What can hang from each mark
J_339: J_143 J_789
J_829: J_133
J_789: J_622
J_502: J_143
J_301: J_143 J_491
J_133: J_491
J_622: J_143
J_491: J_133 J_285
J_143: J_133 J_301 J_339

Every row comes from one small tree of marks. The marks that hang from a mark follow it in brackets, in the order of their numbers. Every link used is in the known rows. Which tree was each row made from?
Known rows
J_301(J_143(J_133 J_339(J_789)) J_491): 34,29,-19,-23,-10,-43,66,-6,-37,7,11,-2,15,1,1,-10,22,-21,8,23,-18,-18,-48,-11,-40,16,-18,-57,-23,-38,14,35,-56,83,16,-17,-8,47,20,20,-79,0,20,-2,10,6,38,24,59,19
J_622(J_143(J_133 J_301(J_491) J_339(J_789))): 35,2,-22,-23,-11,-53,72,4,-36,15,20,11,27,8,-11,-22,23,-5,3,24,-36,-19,-56,-18,-54,5,-8,-68,-25,-33,23,35,-58,93,-11,-13,-17,60,21,8,-86,12,31,17,-6,-1,53,25,68,8
J_143(J_301(J_491) J_339): 18,0,-5,-18,-25,-37,39,24,-13,12,29,10,19,-30,-5,-49,3,-12,2,24,-44,-20,-21,0,-44,1,-4,-46,-26,-36,1,48,-3,55,30,-16,0,47,3,-1,-52,12,37,9,-8,-11,7,27,22,4
J_502(J_143(J_133 J_301 J_339)): 26,2,0,-19,-20,-47,57,21,-34,37,32,10,18,3,-16,-6,2,3,2,16,-79,-15,-22,-14,-52,4,-12,-72,-31,-3,15,38,-27,53,38,-14,-8,59,30,11,-43,11,62,17,-23,-15,38,27,64,-6
J_789(J_622(J_143(J_339))): 31,6,-4,-31,-21,-27,48,0,-4,-3,10,21,-3,13,8,-7,42,-2,25,2,-25,-14,-13,-8,-36,-13,-21,-66,-32,-20,-12,18,1,40,1,-16,-26,27,-3,3,-19,-7,51,-8,4,12,22,9,17,10
J_622(J_143(J_133(J_491) J_301 J_339)): 27,8,-2,-11,-11,-48,70,30,-23,27,26,5,20,-11,-21,-32,12,6,3,6,-52,-23,-39,-12,-65,-17,-1,-67,-39,-14,11,28,-37,72,-3,-20,-20,44,19,18,-48,22,57,18,-14,-8,46,24,63,19
J_301(J_143(J_339(J_789(J_622)))): 35,31,-11,-34,-30,-40,45,2,-11,-3,12,-4,4,10,6,0,40,-21,15,15,-22,-17,-16,-9,-32,13,-37,-58,-12,-39,5,15,-7,68,18,-21,-14,36,20,1,-51,-6,30,3,13,16,11,2,42,20
J_829(J_133(J_491(J_285))): -3,46,-9,-12,18,-31,-20,48,40,9,16,10,5,-2,20,-50,25,-29,-28,25,-45,5,-1,-12,-36,-28,-17,-29,-29,-1,-5,23,-25,32,23,-37,6,0,-13,26,-9,-7,59,11,-1,-3,20,36,8,14
J_339(J_143(J_133(J_491) J_301) J_789): 18,25,5,-25,6,-51,37,18,-12,32,42,-10,31,17,-1,-39,23,-13,-11,23,-68,-16,-22,-18,-46,3,-5,-54,-14,-23,31,16,-50,95,9,-33,3,47,33,20,-51,4,50,23,-16,17,55,21,67,-8
J_789(J_622): 10,18,11,-30,-11,-16,-5,11,15,-3,1,-7,-4,-1,23,-15,46,-21,8,4,-46,-16,9,-9,-30,-16,-20,-49,-24,-14,-8,18,12,27,16,-34,-6,15,-5,6,-11,-9,49,-2,11,21,4,13,0,-1
J_133(J_491): 0,29,21,-13,-4,-13,4,29,38,14,22,-10,3,-22,18,-49,27,-20,0,9,-39,-2,-1,2,-33,-22,-6,-33,-36,-17,-1,13,-3,50,6,-41,-4,13,-9,15,-2,6,52,-10,1,4,1,17,14,2
J_789(J_622(J_143(J_133))): 27,16,-3,-34,9,-26,30,-5,-12,-4,-13,8,8,25,10,6,52,-5,16,-4,-43,-26,-21,-22,-44,-20,-16,-68,-36,-2,-3,8,-23,35,-15,-22,-21,18,0,22,-27,-9,57,-6,10,26,47,20,22,6
J_301(J_143(J_133 J_339) J_491): 39,19,-12,-18,-1,-34,67,-1,-49,1,8,3,7,-15,-3,-16,16,-20,18,6,-24,-22,-39,-4,-42,12,-9,-54,-37,-25,7,42,-37,53,27,-13,-1,43,10,29,-61,2,31,-11,12,0,26,34,38,15
J_789(J_622(J_143(J_301(J_491) J_339))): 24,-1,-29,-35,-19,-32,61,-1,-14,-2,11,19,15,1,-10,-36,26,-7,22,-1,-34,-37,-26,-9,-55,-4,-2,-68,-33,-30,-8,32,5,58,0,-1,-20,40,-2,1,-52,-4,39,3,7,-4,21,20,28,11
J_789(J_622(J_143(J_133 J_301))): 26,7,-5,-42,3,-42,41,13,-23,3,-4,1,20,19,-5,-7,38,-3,10,-4,-64,-34,-20,-25,-56,-14,-8,-73,-31,0,8,14,-14,45,-6,-18,-14,32,12,18,-42,4,55,17,5,10,51,23,37,7
J_339(J_143(J_133) J_789): 29,19,12,-33,3,-47,29,-3,-22,21,23,0,12,37,17,0,42,-14,-4,23,-54,-1,-22,-22,-21,3,-22,-52,-10,-17,27,18,-59,72,18,-30,3,35,26,24,-39,-8,45,5,-12,34,64,23,39,-14
J_829(J_133): 12,23,-8,-28,-2,-34,-13,35,8,-10,0,-13,4,-6,20,-21,37,-16,-10,24,-56,-9,11,-15,-33,-29,-14,-24,-15,-1,3,26,-12,30,30,-31,9,4,4,18,-16,3,54,-5,1,2,27,28,17,-6
J_502(J_143(J_133)): 17,18,13,-25,5,-20,26,4,-2,18,9,7,6,17,8,-1,26,-8,8,7,-63,-3,-5,-15,-31,-8,-12,-52,-37,-1,8,12,-33,42,27,-25,-6,30,9,31,-12,-5,63,-12,-1,10,32,32,36,-15
J_491(J_133 J_285): 11,17,12,-23,-14,-41,-7,37,13,4,13,13,9,3,18,-22,23,-30,-24,8,-32,14,-2,-10,-24,-24,-25,-47,-20,-9,1,28,-24,6,20,-48,32,19,-12,12,-24,-10,50,7,-9,14,36,53,-3,14
J_301(J_491(J_133 J_285)): 8,19,-5,-25,-1,-28,1,19,13,-3,9,20,16,-8,18,-40,18,-36,-15,5,-21,3,-14,-8,-32,-21,-16,-46,-28,-14,-3,36,-31,12,14,-40,30,23,-22,12,-38,-18,34,-2,6,11,26,60,-11,10
J_622(J_143): 27,13,13,-26,-1,-29,29,6,25,-8,12,7,7,8,21,-15,40,-5,13,10,-31,13,-6,-7,-15,-31,-8,-40,-35,-12,1,4,-6,44,7,-29,-6,5,-12,23,-7,4,55,-29,10,6,27,25,12,-7
J_301(J_143(J_133 J_339) J_491(J_285)): 29,28,-12,-19,9,-44,60,5,-40,15,17,33,12,0,1,-23,11,-25,2,6,-16,-7,-45,-11,-34,15,-19,-63,-38,-13,9,47,-47,38,39,-12,5,41,1,33,-62,-2,38,-4,7,-2,28,40,21,25
J_143(J_339): 21,7,18,-12,-34,-34,22,27,-9,13,27,4,-1,-20,9,-20,21,-10,2,23,-40,3,-7,-2,-30,-7,-20,-42,-24,-29,-1,38,-3,33,32,-23,-6,30,4,5,-23,11,46,0,-11,2,14,19,12,4
J_339(J_789(J_622(J_143))): 23,18,-10,-39,-6,-28,22,-3,24,-8,3,4,4,38,22,-8,60,-10,14,14,-24,-4,-8,-18,-22,-18,-25,-52,-21,-27,1,-8,-12,65,-19,-33,-20,12,3,2,-25,-14,43,-5,18,27,26,9,30,-1

Which tree is each row?
19,11,-30,-41,9,-40,46,-8,-14,-3,1,4,27,30,-1,-21,39,-9,4,3,-46,-42,-37,-27,-57,-3,-8,-70,-25,-22,10,13,-39,83,-30,-18,-19,36,14,8,-69,-5,32,18,16,16,46,22,54,4 | J_339(J_789(J_622(J_143(J_133 J_301(J_491)))))
37,13,4,-33,1,-62,35,15,-28,25,31,-5,29,31,3,-17,27,-14,-7,25,-74,-9,-23,-26,-33,7,-13,-62,-4,-17,39,21,-51,79,25,-32,10,49,36,22,-55,9,47,20,-16,21,65,28,53,-11 | J_339(J_143(J_133 J_301) J_789)
27,14,-6,-50,-13,-43,22,6,-2,12,28,0,24,32,11,-21,39,-17,1,13,-65,-18,-3,-20,-28,7,-18,-61,1,-28,19,12,-4,74,20,-29,6,39,21,-1,-42,-9,43,19,-6,26,38,12,38,-14 | J_339(J_143(J_301) J_789(J_622))
25,16,6,-9,0,-32,61,14,-11,23,21,5,2,-6,-2,-22,28,4,10,8,-29,-14,-32,-10,-51,-19,-7,-60,-46,-17,-1,22,-42,64,-16,-20,-27,34,9,22,-34,8,56,0,-7,3,43,18,46,15 | J_622(J_143(J_133(J_491) J_339))
4,16,-25,-27,-23,-45,21,18,-2,17,31,35,14,15,3,-47,20,-28,-15,23,-34,-17,-34,-13,-46,21,-31,-71,-18,-44,6,40,-20,59,18,-26,-9,51,4,-17,-70,-12,28,41,-7,5,6,17,28,18 | J_143(J_301(J_491(J_285)) J_339(J_789(J_622)))
19,10,-25,-18,-32,-62,28,34,-9,16,34,22,27,-9,-9,-40,6,-33,-30,29,-29,-9,-40,-16,-50,7,-25,-62,-10,-38,14,53,-45,53,12,-32,23,59,9,-13,-80,-6,23,32,-20,1,45,49,36,29 | J_143(J_301(J_491(J_133 J_285)) J_339(J_789))
21,3,-14,-32,3,-35,46,4,12,-8,12,11,28,-2,1,-47,24,-9,13,7,-38,-6,-17,-7,-32,-18,11,-43,-36,-24,7,16,-4,62,4,-20,-3,19,-14,22,-35,9,40,-18,17,-5,23,36,18,-10 | J_622(J_143(J_301(J_491)))
31,15,-10,-46,-1,-51,32,2,-28,20,18,-5,25,40,2,-9,43,-19,-5,15,-73,-37,-16,-31,-45,10,-19,-74,-3,-18,26,18,-34,71,16,-29,0,49,38,9,-55,-7,46,31,-11,31,61,17,49,-7 | J_339(J_143(J_133 J_301) J_789(J_622))
18,17,-6,-35,23,-49,37,3,-31,26,34,40,29,21,2,-45,9,-23,-7,3,-56,-10,-34,-20,-34,9,1,-68,-28,-1,21,42,-49,43,40,-16,20,41,3,34,-54,-5,48,12,-6,8,54,53,17,-4 | J_339(J_143(J_133 J_301(J_491(J_285))))
15,38,-7,-26,18,-26,28,0,16,-9,17,29,11,-1,16,-39,17,-37,5,7,-15,15,-19,-3,-13,-1,-8,-34,-38,-13,1,22,-16,32,40,-31,18,8,-25,36,-35,-8,35,-27,32,0,6,44,-4,7 | J_301(J_143 J_491(J_285))
28,12,-16,-41,-5,-50,35,9,-12,3,3,-3,21,31,-2,-5,45,-8,1,11,-61,-32,-29,-30,-51,-9,-24,-71,-17,-15,16,6,-35,74,-25,-27,-17,34,26,5,-59,3,44,31,2,21,60,18,60,9 | J_339(J_789(J_622(J_143(J_133 J_301))))
36,0,-34,-28,-34,-55,65,11,-17,-3,20,-2,28,3,-14,-25,14,-9,-2,17,-18,-17,-36,-15,-53,-13,-6,-62,-16,-49,7,32,-39,85,-13,-23,6,58,12,-12,-75,5,19,8,-2,3,55,42,55,14 | J_622(J_143(J_301(J_491(J_133)) J_339(J_789)))
15,23,-8,-40,9,-43,33,11,-11,31,28,-10,28,26,-1,-32,36,-18,-3,9,-68,-38,-15,-25,-60,6,-12,-71,-13,-22,18,13,-39,89,-1,-32,-10,50,34,7,-51,-8,47,34,-11,32,49,12,62,-2 | J_339(J_143(J_133(J_491) J_301) J_789(J_622))
14,27,-2,-11,-10,-27,51,9,4,45,36,6,6,6,-3,-13,21,-5,1,25,-42,-9,-28,-11,-49,2,-22,-61,-32,-28,10,17,-57,88,10,-21,-29,54,31,10,-40,-5,50,16,-21,7,27,15,80,1 | J_502(J_143(J_133(J_491) J_339(J_789)))
10,20,-9,-8,-15,-44,61,25,-5,51,45,0,16,5,-18,-24,5,-4,-7,25,-67,-18,-29,-14,-65,9,-17,-69,-25,-25,20,22,-47,102,11,-23,-20,62,39,3,-56,12,50,31,-25,-6,34,20,94,2 | J_502(J_143(J_133(J_491) J_301 J_339(J_789)))
17,21,-14,-34,20,-62,35,2,-19,26,41,34,33,38,4,-42,14,-29,-17,21,-54,-6,-41,-25,-34,20,-11,-63,-13,-18,32,36,-64,74,29,-26,14,50,15,25,-70,-8,39,23,-11,19,57,43,40,-4 | J_339(J_143(J_133 J_301(J_491(J_285))) J_789)
27,30,-5,-27,16,-27,44,-8,-28,-7,-2,-8,16,-12,6,-16,28,-28,13,-2,-28,-21,-28,-9,-33,0,-4,-44,-39,-11,8,21,-34,53,21,-21,9,23,-1,40,-47,1,34,-23,26,7,29,35,24,2 | J_301(J_143(J_133) J_491)
35,10,-3,-18,-15,-52,56,6,-26,15,17,8,7,20,3,7,37,2,1,30,-31,-2,-41,-19,-36,-4,-26,-60,-20,-24,12,24,-62,73,-12,-20,-25,46,22,11,-55,4,44,9,-14,15,58,16,58,13 | J_622(J_143(J_133 J_339(J_789)))
33,-5,-17,-31,-18,-53,64,17,-46,14,8,12,19,13,-14,-3,28,3,11,4,-57,-40,-32,-22,-64,-7,-15,-86,-29,-9,4,29,-22,49,1,-12,-23,50,24,8,-54,7,57,24,-10,5,54,17,46,17 | J_789(J_622(J_143(J_133 J_301 J_339)))
19,7,-26,-43,4,-24,42,-7,11,-15,6,13,26,10,3,-42,33,-11,24,-10,-37,-30,-13,-11,-45,-16,3,-58,-36,-21,-8,11,7,57,-7,-18,-11,24,-14,9,-35,-7,38,-8,21,3,19,26,17,-6 | J_789(J_622(J_143(J_301(J_491))))
10,34,17,-23,28,-36,26,13,-4,35,32,26,10,20,15,-40,20,-22,-10,6,-50,3,-24,-19,-28,-7,-9,-56,-34,-1,11,24,-56,39,29,-33,4,28,4,37,-21,-11,63,5,-10,19,45,38,18,5 | J_339(J_143(J_133(J_491(J_285))))
21,6,-27,-26,-18,-40,53,20,-10,22,36,40,24,-2,-16,-38,-7,-22,-6,2,-40,-4,-21,-10,-47,-3,-9,-71,-29,-19,2,47,-27,38,41,-20,22,55,-5,3,-53,-10,41,10,-20,-12,37,60,33,5 | J_502(J_143(J_301(J_491(J_133 J_285)) J_339))
26,2,-2,-19,-34,-38,49,20,1,25,39,17,18,-2,-11,-19,2,2,6,18,-66,2,-4,-6,-39,1,-8,-58,-27,-17,10,26,2,56,48,-17,-6,44,15,4,-27,8,59,5,-23,-12,15,26,51,-12 | J_502(J_143(J_301 J_339))
33,-6,-41,-41,-27,-38,65,6,-29,-10,2,11,28,-8,-16,-24,23,-6,16,-11,-25,-48,-25,-15,-69,-14,-4,-75,-26,-31,-12,36,-4,49,-11,-14,2,53,5,-9,-62,-10,31,8,1,2,43,40,36,18 | J_789(J_622(J_143(J_301(J_491(J_133)) J_339)))
34,26,-16,-34,-4,-28,38,3,-5,-24,-3,-12,21,-18,5,-22,24,-33,12,-7,-11,-17,-11,-3,-32,-16,0,-40,-28,-23,2,21,-12,45,19,-31,32,24,-8,21,-42,-7,28,-34,22,2,29,52,14,10 | J_301(J_143 J_491(J_133))
29,30,-33,-31,-5,-35,61,-18,-45,2,2,-1,7,10,-1,0,37,-24,14,7,-18,-45,-45,-19,-49,24,-28,-70,-23,-38,5,30,-40,74,8,-11,-18,48,25,8,-82,-15,20,10,15,17,28,13,53,22 | J_301(J_143(J_133 J_339(J_789(J_622))) J_491)
39,-9,-2,-21,-16,-61,66,26,-38,19,19,5,19,7,-17,-7,14,7,5,15,-57,-15,-38,-15,-51,-10,-7,-72,-30,-11,16,33,-36,54,8,-12,-16,48,22,17,-54,19,53,14,-14,-6,59,25,46,11 | J_622(J_143(J_133 J_301 J_339))
